Known rows, with every step that occurs
gama > nefa > suti > nefol > gataz > fala: [-4.808  4.701  3.210 -3.502  6.583  2.014 -1.974  1.434 -2.847  2.079
 -0.117 -2.457  0.266 -5.686 -3.000  1.619  0.647 -0.495 -1.351  4.077
 -3.987  0.795]
suti > nefa > monus > nefol > gataz: [-1.862  3.315  0.793 -1.983  2.548  3.820 -1.012  1.935  0.289  0.043
  0.335 -1.941 -2.578 -0.629 -2.920  3.789  0.722  0.755 -5.134 -0.503
 -0.448  0.009]
telu > monus > nefol > gama > nefa: [-1.667 -2.742  1.335  0.450  3.648  0.088 -2.701  0.837 -2.788  0.502
 -1.285 -1.313 -3.981 -0.524 -1.550  0.330  1.641 -0.272 -3.644  0.845
 -3.061  0.968]
monus > nefol: [-0.010  0.102  0.576 -0.673  0.831 -0.324 -0.630  0.813 -0.142  0.672
 -0.734 -0.201 -2.559  0.278 -0.665  0.079 -0.604  0.397 -1.380 -0.529
  0.121 -0.032]
monus > nefa > suti > nefol: [-1.531  1.600  3.755 -2.155  3.195  0.685 -2.130  0.871  0.323 -1.152
 -0.007 -1.395  0.215 -4.021 -2.252  2.862 -1.277 -2.236 -0.458  2.732
 -1.388 -0.299]
telu > gama > nefa > suti > nefol: [-2.683  1.972  4.495 -1.052  3.595 -0.093 -4.183 -1.006 -1.740  0.719
 -0.673 -2.431 -0.794 -3.648 -4.053  1.550  0.946 -1.922  1.057  2.903
 -3.374 -3.794]
nefol > gama > telu > monus > nefa: [-1.893 -3.175  3.023  0.278  2.333 -2.224  0.284  3.888 -1.747  0.599
 -1.763 -1.479 -1.728 -0.380  0.602  0.361 -1.440 -1.190 -3.463  1.613
 -1.751  2.082]
telu > gama > nefa > suti > nefol > gataz: [-4.136  3.580  5.404 -1.986  4.720  1.330 -1.662 -1.042 -2.889  0.369
 -0.455 -4.283 -1.485 -5.187 -5.019  1.005  0.983 -1.553 -0.641  3.857
 -3.651 -2.277]
suti > nefol > gama > nefa: [-2.221  0.799  1.901  1.924  1.916  0.706 -2.300  0.377 -0.955 -1.005
  1.208 -1.615 -0.143 -4.266 -3.559  1.050  0.703 -1.567 -1.235  1.321
 -4.141  0.629]
fala > monus > nefa: [-1.365 -3.986  0.362 -0.004  0.822  0.307 -0.524  2.015  3.019  1.681
 -1.068 -1.865  0.078 -2.771  0.471  2.646 -1.753 -1.615 -0.941  0.700
 -0.498  0.150]
telu > gama: [-0.385  0.063  1.040 -0.430 -0.364 -1.355  0.461 -1.221 -0.338  1.012
 -2.274 -0.660 -0.643 -0.780 -0.085 -0.341  0.630  0.089  1.088 -0.713
 -0.318 -2.569]
gataz > nefol > gama > telu > monus: [-2.230 -0.305  2.364  0.594  1.022 -1.997 -0.400  0.728 -5.343  2.275
 -1.517 -1.972 -3.619  0.249 -0.837 -0.049  0.655 -0.308 -4.043  0.015
 -2.515  1.697]
gataz > nefol > gama > nefa: [-2.774 -0.133  1.529  2.499  1.138  0.526 -1.392 -0.289 -3.442 -0.167
  0.302 -0.785 -1.390 -2.762 -2.356  0.616  1.134 -0.018 -1.213 -0.514
 -3.794  2.037]
nefa > monus: [-0.998  0.802  0.387 -0.288  2.170  0.574 -2.101  1.042  2.071  0.152
 -1.340 -0.145 -0.437  0.596  0.042  0.783  1.146  0.324 -0.498  0.115
  1.011 -1.031]
telu > monus > nefa > suti > nefol > gataz > fala: [-3.756  2.139  2.978 -6.370  6.912  1.565 -0.122  1.013 -2.814  1.960
 -3.016 -3.395 -0.853 -5.650 -0.223  2.756  0.511 -0.651 -3.233  3.650
 -2.123  1.363]
gataz > nefol > gama > nefa > monus: [-3.357  0.550  1.976  2.530  3.229  1.168 -3.740  0.788 -1.059  0.123
 -1.250 -0.815 -1.782 -2.218 -2.419  1.669  2.198  0.232 -1.412 -0.204
 -2.784  1.044]
suti > nefa > monus > nefol > gataz > fala: [-2.663  4.023 -0.233 -3.963  3.839  3.113 -0.607  2.943  0.140  2.588
 -1.701 -1.086 -1.442 -2.146 -1.005  3.840  0.699  2.292 -4.415 -0.909
 -1.295  0.419]
gama > nefa > monus > nefol: [-2.591 -0.601  1.026  0.409  4.938  0.914 -5.495  3.021  1.727  0.985
 -1.546 -0.580 -2.111 -0.313 -1.404  1.278  0.522  0.120 -1.776  0.937
 -0.541 -1.207]
fala > monus > nefa > suti > nefol > gama > telu: [-3.322  0.326  6.776  0.310  2.958 -1.936 -2.053  3.877  0.007  1.817
 -0.013 -2.902 -2.090 -4.077 -4.375  3.411 -2.746 -3.709 -3.108  3.551
 -3.662  0.461]
gataz > nefol > gama: [-1.126  1.270  1.511  1.340 -0.661 -0.319  1.101 -1.235 -3.248 -0.181
 -0.235 -0.343 -2.252 -1.606 -1.942  0.562  0.997  0.478 -1.150 -1.639
 -2.370  2.210]
suti > nefa: [ 0.662  0.725 -0.979 -0.158 -1.643  1.909 -0.446  0.130 -0.304 -0.433
  2.583  0.098  1.199 -0.271 -1.268  3.199 -0.046 -0.269 -1.303 -1.021
 -1.267 -0.337]
fala > monus > nefa > suti > nefol: [-2.065 -0.649  3.564 -2.044  2.888  0.675 -2.963  1.038  2.021  1.160
 -0.188 -2.784 -0.711 -4.814 -2.685  4.250 -1.350 -3.148 -1.077  2.841
 -1.763 -1.082]
telu > gama > nefa > monus > nefol > gataz > fala: [-5.469  1.893  1.891 -2.737  6.634  0.262 -1.998  2.926 -0.118  4.269
 -5.414 -2.304 -2.327 -3.487 -0.586  0.441  1.428  2.252 -1.864  0.621
 -1.927 -1.825]
nefol > gama > telu > monus: [-1.261 -1.081  2.381  0.768  1.371 -2.385  0.065  1.960 -3.203  1.390
 -0.742 -1.039 -2.682  1.560 -0.444 -0.870  0.162 -0.575 -3.370  1.076
 -1.664  1.221]

Rows
[ 0.109 -1.183  1.270 -0.828  1.794 -0.413 -0.177 -0.149 -2.516  0.359
 -1.911 -0.877 -4.852  0.393 -0.928  0.071  1.517  0.281 -3.751 -0.406
 -1.340  1.167] -> telu > monus > nefol > gama
[-2.716 -0.064  4.764 -2.968  5.132 -1.063 -3.549  2.814 -1.923  1.396
 -1.423 -3.142 -1.703 -1.601 -1.324  2.641 -1.877 -2.685 -3.330  4.292
 -1.613 -0.562] -> gama > telu > monus > nefa > suti > nefol
[-3.836 -1.465  0.229 -2.747  3.294  0.979  2.099  3.165  1.427  3.992
 -2.739 -2.524  0.498 -5.474  1.536  2.136 -1.469  0.198 -2.244  1.276
 -1.253  2.087] -> nefol > gataz > fala > monus > nefa
[-3.096  1.526  2.392  1.788  3.890  1.316 -4.538  1.404  1.008 -0.885
 -0.032 -1.573 -0.832 -3.911 -3.542  1.947  1.682 -1.260 -1.618  1.390
 -3.138 -0.501] -> suti > nefol > gama > nefa > monus
[-0.751 -1.953  0.260 -0.308  0.644 -0.288 -1.515  0.870  1.489  3.087
 -0.945 -1.507 -3.490 -0.809 -1.269  1.295 -0.554 -0.792 -2.211 -0.336
 -0.258 -0.745] -> fala > monus > nefol
[-1.323  2.011  5.456 -0.780  2.766  0.308 -0.683  0.978 -0.504 -2.434
 -0.001 -1.002 -0.735 -4.361 -3.552  2.783 -0.782 -2.257 -1.132  2.189
 -3.004  1.349] -> monus > nefa > suti > nefol > gama
[-2.354 -0.559  0.968 -1.310  1.855  1.327  1.004  0.921  0.116  2.909
 -0.687 -3.333 -4.267 -2.099 -2.174  0.885 -0.326 -0.315 -3.968  0.744
 -0.345  0.606] -> fala > monus > nefol > gataz
[-2.341 -1.226  4.845  1.310  3.792 -0.026 -3.788  1.829 -1.036  1.850
  0.165 -1.215 -4.358 -1.654 -4.851  2.279  0.171 -1.781 -2.411  2.164
 -4.174  0.289] -> fala > monus > nefol > gama > nefa > suti
[-2.713 -1.219  3.364 -0.394  2.844 -1.809 -0.882  3.137 -1.602  0.512
 -1.466 -3.218 -1.948 -3.131 -0.957  1.587 -1.305 -2.323 -4.357  2.195
 -2.681  1.103] -> suti > nefol > gama > telu > monus > nefa
[-4.693  1.023  2.845 -1.046  5.397  1.120 -2.152  1.707  0.179  1.685
 -3.754 -3.115 -3.704 -2.218 -2.528  0.310  1.218  0.768 -2.427  1.382
 -1.251 -2.133] -> telu > gama > nefa > monus > nefol > gataz
[-3.017 -0.452  5.977 -0.787  3.857 -2.025 -1.303  2.178 -5.370  1.217
 -1.995 -1.679 -3.624 -0.574 -1.647  1.948 -0.735 -1.163 -4.054  2.167
 -3.033  2.316] -> gataz > nefol > gama > telu > monus > nefa > suti
[-2.259 -1.093  3.334  1.797  0.686 -2.876 -0.799  3.753 -0.263  3.621
 -0.800 -1.739 -4.774 -0.033 -2.677  0.513 -2.022 -1.210 -4.003  0.327
 -2.081  0.667] -> fala > monus > nefol > gama > telu
[-0.905 -0.129  3.725 -1.511  2.742  0.145 -1.050  1.506  0.131 -1.197
 -0.543  0.154  0.263 -1.046 -0.704  2.078 -1.402 -1.110  0.145  2.119
 -0.557  0.574] -> monus > nefa > suti
[-5.054  1.884  0.784 -2.379  7.254  1.845 -2.522  4.011  0.306  3.419
 -3.182 -1.615 -1.881 -2.983 -0.507  1.045  0.677  1.838 -2.913  1.398
 -1.441  0.748] -> gama > nefa > monus > nefol > gataz > fala
[-1.245  0.077  4.717 -2.086  4.062  0.407 -1.594 -0.075 -2.397 -1.576
 -1.151 -2.192 -2.170 -3.510 -2.314  2.797  0.838 -2.377 -2.648  2.711
 -3.106  0.870] -> telu > monus > nefa > suti > nefol > gama
[-0.375  2.172  1.517  0.252  0.942  1.745 -2.084  1.988  0.786 -1.023
  0.374  0.341 -2.583 -0.025 -3.239  4.053  1.045  0.407 -3.889 -1.995
 -2.001  0.002] -> suti > nefa > monus > nefol > gama
[-2.495  1.899  4.028  1.377  2.997 -2.146 -2.071  4.606  0.410  1.482
 -1.947 -0.302 -4.221  1.505 -2.162  0.173 -0.977  0.294 -3.847  0.261
 -0.990  0.509] -> nefa > monus > nefol > gama > telu
[-2.153  5.000  4.080 -2.856  3.387  2.073  0.154 -0.911 -2.470 -0.578
  0.913 -2.835 -1.599 -3.268 -4.216  1.258  0.338 -1.397 -1.984  3.308
 -1.539  0.254] -> nefa > suti > nefol > gataz
[-3.069  0.458 -0.556 -2.246  2.174  0.911  1.943  1.123 -0.174  4.715
 -1.636 -2.359 -0.592 -3.590  0.390  0.785  0.206  0.762 -1.932  0.667
 -1.079  1.205] -> nefol > gataz > fala > monus
[-1.627 -0.844 -0.909 -2.054  2.121 -0.826 -1.298  1.995  1.025  5.883
 -2.922 -0.674 -2.428 -2.074  0.655  1.605 -0.547  0.671 -1.536 -0.852
 -0.941 -0.469] -> gataz > fala > monus > nefol
[-4.348  0.250  0.721 -3.411  3.762  1.719  1.046  2.586  1.435  3.970
 -2.157 -4.138  0.198 -8.129 -0.046  3.010 -1.376 -0.962 -2.771  1.571
 -2.113  1.424] -> suti > nefol > gataz > fala > monus > nefa
[-2.862 -0.688  1.486  0.851  3.556 -0.266 -4.175  0.917  1.756  1.297
 -2.985 -1.305 -0.234 -1.066 -0.954  0.853  1.621  0.041  0.851  0.651
 -1.140 -3.928] -> telu > gama > nefa > monus
[-1.918 -1.765  1.054  0.790  1.470 -0.835 -1.716 -0.086 -0.447  1.099
 -1.605 -1.115  0.114 -1.779 -0.740 -0.199  0.674 -0.428  1.218  0.588
 -2.021 -2.724] -> telu > gama > nefa
[-2.494  2.015  3.260 -0.721  4.082  1.191 -4.703  0.247 -1.282 -0.297
  1.242 -1.792 -0.175 -2.849 -3.949  1.977  0.287 -2.116  0.030  3.496
 -2.971 -1.108] -> gama > nefa > suti > nefol
